Each row was made from one path, in order. Every step used is in the known rows, and no mark comes twice. Write each row's path.
Known rows
j, v: [ -2  -1   2  -8   2   0   5  -1 -11  -4  11  -2 -11  -4   5  -4   1  -6
  -5   2   3   7 -10  23   7   2   5   2 -11   8  -1  12   4  -1]
w, e, v, j: [-11  -5 -14 -10 -10   1 -10  -9   4  11   3 -23 -21 -17  -4   7 -18   5
 -10  10   8  10 -10  17  11   2   6   2  -6  -6  -6  16  11 -15]
e, w, z: [-15  -3  -8 -11  -6   4 -11 -22  11   5  18  20   8 -23  -4 -20  -3  -4
 -17  12   9   7 -10  -2  14  -2  -2   1 -13  -3  -1  13   3 -14]
h, e, w: [ -8   2   7 -19  -4  -9  -4 -11 -13   1   4 -10  -3 -13   2  -4  -7  -5
 -15  13   5   2 -12  16  17   0  -2   8  -4   3  -8  12   9  -1]
y, e, w, z, u: [-21   6  -5  -9  -2 -11  -7 -22  -4   2  14  -7   5 -12   5  -5  -5   5
 -29  15  10   6 -13  14  23  -2   1  -2   1   4  -8  12   2 -14]
u, z: [ -9  -7  15 -10   4   6   4  -8  -6  -5  23   4   2 -10   0 -18 -13  -7
 -15   8   3   2  -7  15  10   1   7  -1  -9  -3  -4  10  14  -7]
l, n: [-12   2   8  -8   2   1  -3 -17   0   4  13   7  -4  -5  -2  -5  -7  -8
 -14   7   7   5 -15   9  15   0   4   2  -4  -3  -2  15   4 -15]
y, e, c: [-20  -5  -4  -9  -3  -8   1  -9 -14  -4  12 -25  -4  -6   7   0 -11   5
 -22  15   6   5 -12  24  17   3   4  -6   7  11  -4  13   9  -6]
h, e, c, r: [-12  -8  10 -26  -2  -5   3   1  -8   4   6  -6 -10 -15   9  -3  -7  -4
 -10  17  -2   2  -9  10  20   1   1   7  -1   7  -8  13  17  14]
j, v, e, c: [ -9  -4  -1 -22   1   0   3   5 -18   1  -3 -11 -22  -3  13  -8  -2  -3
  -5  14   5   7  -9  24   5   3   1  -1 -16   9   0  10  10   5]
w, e, h: [-14 -10  -1  -6  -5   4  -7  -7   2   5  -1 -16  -3 -22  -4   3 -13  -7
 -13   6   7   8 -12  17  12   3   6  -5  -8   1  -3  16   4  -9]
n, v, j: [ -5  -7   5 -13  -6 -10   7   9  -2   3   8  -4  -2   7  -5  10 -27   3
  -3  11   3  10  -7  11  16   6   4   1  -4  -8 -14  12   3 -13]
l, n, r, c: [-13  -3   8  -9   5   4  -4 -12  -9   7  23  24 -12  -3  -1  -1   1 -11
  -6   4  10   5 -16   4   0   4   5   0  -7  -5  -8  15  -2 -23]
y, e, v, n: [-13  -8  -7 -20  -4 -14  -1 -10 -19   1   7 -37 -14 -22   0   8 -10  -1
 -20  18   7   6 -13  31  13   4   4  -3   1   8  -9  13   5 -15]
u, z, w, e, c, r: [-26  -7   1 -16   3  10  -6 -11  -2  -1  13  -4 -15 -17   5  -7  -4   6
 -15  15   2   4  -9   2  20  -4   3   4  -3  -3  -6  10  22  -3]
j, v, e: [  1  -1   7 -23   2  -6   6   8 -19  -1   1  -9 -20  -3   9  -1  -5  -5
  -5   7   5   7  -6  27   8   4   3   1 -17   8  -3  10   7   3]
z, u, e: [-13  -2  20 -11   3  -1  -1  -6   3   1   7 -14 -17   3  13   0 -16   2
 -19  12   2   1 -15  17  19   0   6   3  -7   2  -7  11   9  -3]
u, z, w, e, v, n, r, c: [-22  -9  -4 -22   6   5  -9 -16 -18   4  14  -5 -24 -22  -2  -1   4  -3
 -10  16  10   3 -13  12  -2   1   3   0 -11  -7 -13   8  10 -25]
e, u, z, w: [-18  -3  11  -4   1   7  -3 -17  -7   0   1 -14  -7  -7   8 -14  -6 -12
 -17  18   4   0 -12  12   9  -3   6  -4   4  -6  -5  11  10  -6]
w, z: [ -6  -4  -1 -14   1   0  -1 -15  11   5  22  23  11 -19  -4 -17  -9  -5
 -15   8   5   5  -7   5  18   0   3  -2 -13   2  -1  13   2  -8]
h, e, u, z: [ -8  -2  22 -13  -1   2   1  -9 -16   1  -1 -15  -6 -12   5 -16  -9 -20
 -16  17   2  -1  -9  26  10  -1   4   0  -2  -1  -9  10  16   3]
h, e, v, j: [  3  -1   2 -22  -4 -13   3  -6 -14  11   0 -28 -15 -14   2   4 -22  -8
  -8  15   1   3  -9  26  12   2   6   6  -1  -2 -10  13  10   2]
u, e, h: [ -8 -20  19 -11  -5   8  -1  -3   1   5   0 -21 -14 -19   5  -1 -25 -13
 -10  10   0   4 -13  24   7   5   5  -5 -15   0  -1  13   6  -1]
v, e: [ -3  -6  11 -27   0 -11   3   4  -9   3   5  -9  -9  -5   6  -2 -18  -1
 -14  12   5   4  -6  17  16   5   4   0 -11   2  -6  11   8  -2]
l, n, r: [-11   5   8  -7   3   3  -5  -6  -4   6  25  23 -11  -6  -5  -1  -2  -7
  -8   1   8   6 -13   4  13   2   5   3  -9  -9  -8  14   0 -20]
e, c, r: [-19 -15  -2 -16  -4   7  -1   0   6   3  13   5  -9 -13   8  -7  -7   0
 -10  14   0   6 -10  -2  16   2   4   3  -2   2  -3  15  14   5]
y, e, v: [-11  -4 -14 -13  -5  -9   1  -9 -17   1   8 -43 -13 -16   4  10 -15   2
 -21   9   6   5 -12  28  14   3   7  -3   3   6  -6  14   3 -10]
u, z, w, e, v: [-18   0 -10 -14   3   6  -7 -19  -9   1   8 -24 -16 -20   1  -3  -8   3
 -17  11   7   2 -10  13  13  -4   6   2  -5  -6  -6   9  13 -13]
z, u, e, y: [-12  -6  16  -9   0   5   0  -7  10   4  -5 -19 -21   2   9  -2 -10  -5
 -14  12   7  -2 -17  23  13   2   8  -2  -8   2  -5  12   9  -2]
u, e, v, n, r: [-12 -15   7 -23  -5   6  -9   3  -5   8  14 -11 -35 -27   0   3 -11  -5
  -6  14   4   5 -13  20   4   4   2   3 -23  -5  -8  10   8 -15]
h, e, v, n, r: [ -4  -2   4 -31   0 -11  -2   1 -21   9   9 -11 -19 -25  -3   4  -3 -10
  -7  15   3   1 -11  22  10   3   3   7 -11   0 -15  10   6  -7]
v, j: [ -1  -6  14  -7  -4  -8   4  -4   3   4  15   3  -2   1   0  -2 -24  -1
  -8  11   2   8  -8  16  15   5   7   0   0  -3  -6  14  10  -7]
n, r: [ -6  -2   6 -10   0  -1   0   7  -4   3  30  18  -6  -9  -3   2  -6  -1
  -7  -1   4   5  -8   6  12   4   7   1  -9  -5 -10  12   1 -11]

Which path is each row?
[-17   3 -23 -15  -1  -3 -10 -18  -4   6   0 -32 -20 -17   2  13  -5   9
 -16  10   8   4 -14   9  18  -3   5   3   0  -1  -5  13   4 -13]  z, w, e, v
[-10  -1  11 -12   8  -1   5 -15 -10  -5  18  -5  -1  -7   4  -9 -11  -1
 -17  10   2  -1  -9  12  15  -2   6   1  -1  -4  -5   8  12  -6]  u, z, w
[-18 -12   8 -22   3   2  -7  -6  -8  10   7 -12 -35  -9  12   5  -4  -6
 -12  19   7   2 -19  17  -2   4   5   1 -13  -3 -13  10   4 -16]  z, u, e, v, n, r, c
[-20   4  -6  -9  -2   1 -11 -24  11   7  13  17   7 -12   3 -17   0  -1
 -23  14  10   5 -13  -4  18  -4   0   1  -7  -4  -4  13   2 -12]  e, w, z, u
[-18 -15  -3 -36  -4  -4   3  20  -8   6  -4  -9 -17  -4   6   8 -17   5
  -6  19   4   8  -5   1  18   5  -1   3 -13  -2 -13  12   8   0]  n, v, e, c, r
[ -8 -14   2 -29  -4  -9   6  15 -14   6 -13 -23  -5  -7   1  12 -26  -8
  -7  14   5   7  -7  16  12   7   4  -5 -14  -5 -12  12  -4  -5]  n, v, e, h
[-11   1   8 -11  -2  -6   0  -4  -3   7   5   4  -7   7  -7   7 -20  -3
  -5  11   8  10 -13   8  16   3   2   3  -4 -11 -11  14   2 -22]  l, n, v, j
[-10  -7  11 -20  -6  -3  -2   1  -7   8  -9 -19 -15  -6   9  -5 -14 -10
 -15  18   7   4  -8  17  11   3   3  -4  -6   0  -6  13   8  -1]  v, e, u
[-21  -2  13 -10  -3   2  -9 -12   4   3   3 -14 -18  -1  13  -3 -11   4
 -21  15   6   3 -17  11  16  -1   2   4  -7  -2  -6  11   9  -8]  z, u, e, w
[ -9 -11   5  -7  -3 -10   6  -7 -15  -1   4 -34   3 -15   3   8 -20  -9
 -19   9   4   6 -12  31  14   6   9 -10   4   7  -6  15   0  -5]  y, e, h
[-12  -8  13 -11   2   5  -4 -15  13  11   6   1  -2 -18   7 -12 -17 -12
 -19  14   3   2 -13  13  15   0   6  -5 -16  -2  -3  12   2  -2]  w, z, u, e, h
[ -8 -10   5 -12   2   1   0   0  -9   4  26  18  -8  -3   1   1  -3  -6
  -5   3   7   4 -11   6  -3   7   7  -2  -8   0 -11  13  -1 -15]  n, r, c
[-15  -3  -6  -9   0  -4  -5 -15  -3   4  -5 -24  -6 -16   2  12 -10  -1
 -14   9   5   4 -14  13  18   0   6  -3   1   0  -5  14   1  -8]  z, w, e, h
[-13 -10  19  -9   1   2  -1  -6   3   6  -4 -23 -14  -5  14   3 -20  -9
 -17  13   1   1 -17  21  13   2   9  -3  -6  -1  -6  13   5   0]  z, u, e, h
[ -8   1  11 -18   4   2   3  -2 -26   0 -10 -22 -25  -3  16  -8   0 -12
  -8  17   5   4  -8  27   3  -1   3  -2 -11   1  -5   7  11   2]  j, v, e, u, z, w
[ -2   0  -5 -24  -2  -9   1  -8 -17   7   0 -30 -12 -19   3   2 -13  -8
 -13  12   3   0 -11  23  12   1   5   6  -3   3  -8  12   7   3]  h, e, v
[-13   9   4 -20   1 -10  -7 -21  -3   7   5   5   5 -14   4 -13  -2  -5
 -22  17   7   1 -12   8  22  -4  -2   6  -6   1  -9  11   6  -2]  h, e, w, z, u
[ -8   4   4 -21  -3  -7  -6 -19  -5   6  10   8   5 -24  -2 -15  -5  -8
 -16  14   6   3  -9  10  19  -2  -4   6 -12   2  -6  11   7  -3]  h, e, w, z
[-15 -10  10 -25  -4   1   1  12 -16   4 -10 -18 -13  -2   3  -3 -19  -9
 -11  19   8   6  -5  15   9   3   1  -4 -13  -8 -14   9   7  -9]  n, v, e, u, z
[-17  -1  -3  -8  -8 -10  -4 -12 -14  -4  12 -22  -3 -11   3   4 -10   4
 -23  11   8   7 -13  21  18   2   1  -1   3   6  -7  13   5 -14]  y, e, w
[-13   2 -16 -13  -4  -7  -8 -17  -2  10  -1 -30 -22 -12   1  16 -14  10
 -12  13   7   6 -13  12  18  -1   5   3   3  -5  -7  13   8 -14]  z, w, e, v, j
[ -3  -9   6 -25  -4  -3   5   2  -2   6  -9 -14 -15  -7   1  -4 -12  -9
  -9  12  10   2  -8  24  11   6   5  -5 -12   3  -4  13   7   0]  v, e, y
[ -5 -14   8 -14  -9   5  -4  -4   2  10   5 -29 -31 -15   5   2 -30  -2
  -7  14   1   7 -11  24   6   4   4   2 -13  -7  -3  13  13  -7]  u, e, v, j
[-26  -2  -2 -10   4   7  -7 -18  -7  -3  11 -11 -10 -11   3 -10  -4   5
 -18  15   6   2 -11  11  16  -4   3   0  -2  -2  -3   9  18 -10]  u, z, w, e, c
[-15 -11  12 -12  -9   8 -10  -9   3   1   9 -10 -20 -14   5  -5 -15   0
 -14  12   4   6 -13  13  11   1  -3   4 -15  -1  -1  12  11 -10]  u, e, w
[ -5  -3   8 -17  -3   1   1   5 -18   3 -13 -19 -25  -4  12  -5  -2 -13
  -6  13   6   7  -8  27   3   3   3  -3 -13   5  -3  11   6   3]  j, v, e, u
[-11  -5   9 -12   1   8  -3 -16  19   9   4   5 -10 -12   3 -16  -8  -8
 -16  13   8   0 -13  15  16  -1   4  -4 -17   1  -2  12   6  -4]  w, z, u, e, y
[ -8  -7   2 -32  -1 -13   6  15 -14   3  -2 -14  -9   1   1  11 -21   3
  -9  13   6   7  -5  11  18   5   1   1 -14  -2 -14  10   1  -9]  n, v, e
[-17  -6  14  -2  -4   1   1 -10 -17  -4   8 -28  -5 -10   6  -9 -13 -10
 -23  15   6   3 -10  31  10   2   6  -9   6   3  -8  11  12  -9]  y, e, u, z
[-21   3  -5  -6  -4  -1 -11 -19  -1   4  -7 -23 -15  -8   4   7  -2   3
 -17  14   8   4 -15   9  18  -3   3  -1   5   0  -6  13   5 -11]  z, w, e, u
[-19  -1  11  -4   0  -5   1 -16 -21  -4   3 -35  -8  -7   9  -1 -11  -6
 -24  17   6   1 -11  28  15  -1   6  -8  11   2  -9  10  10  -9]  y, e, u, z, w
[-18   0   5 -21  -4  -2  -5   0 -11  10 -15 -12 -18   1   1   5 -13 -11
 -10  17  11   7 -13   9  14   2  -1  -1  -9  -9 -11  14   0 -17]  l, n, v, e, u
[-12  -5   3 -26  -6  -6  -6  -3  -8   4   0  -9 -11 -10   6  -4 -12   0
 -15  15   8   7  -8  10  14   3  -1   2 -12  -2  -5  12   8  -7]  v, e, w
[-16   2   1 -26  -1  -6  -8 -12   2  10   2   7  -4 -12   8 -12  -8   0
 -23  19  10   5  -9   3  19  -1  -1   1 -14  -4  -6  11   5  -7]  v, e, w, z, u
[-15  -4   6  -3  -7  -7  -1  -9 -13  -1   1 -32  -7  -6   6   2 -11  -5
 -22  13   7   5 -12  28  14   3   6  -8   9   7  -8  14   5  -8]  y, e, u
[ -6   0  15 -14  -4  -6   0  -8 -13   5  -7 -19  -7  -9   6  -5  -9 -15
 -14  16   3   0 -11  23  13   1   3   1   2   4  -9  13   8   5]  h, e, u
[-20  -2  -2 -20   5   4 -10 -10 -13   4  17  -6 -23 -26  -5   0   2   1
 -13  14   7   4 -11  12  10  -2   4   2 -12 -10 -13   7  12 -22]  u, z, w, e, v, n, r
[-21  -4  -4 -21   4   2  -8 -19 -11   1   7 -19 -17 -25  -3  -4  -3   1
 -17  18   7   3 -12  16  12  -3   3   2  -8  -5  -8   9  15 -18]  u, z, w, e, v, n
[  1  -8   7 -21   1  -3   6   7 -20   3 -10 -20 -16 -12  10   1  -9 -16
  -3   9   4   8  -8  31   3   6   6  -5 -18   6  -2  12   2   7]  j, v, e, h
[-17  -5   8 -27  -1  -5   2   6 -20   3 -14 -26 -15   2   7   4 -17  -4
 -12  22   7   3  -7  12  14   1   1  -3  -7  -9 -15   7   5  -9]  n, v, e, u, z, w
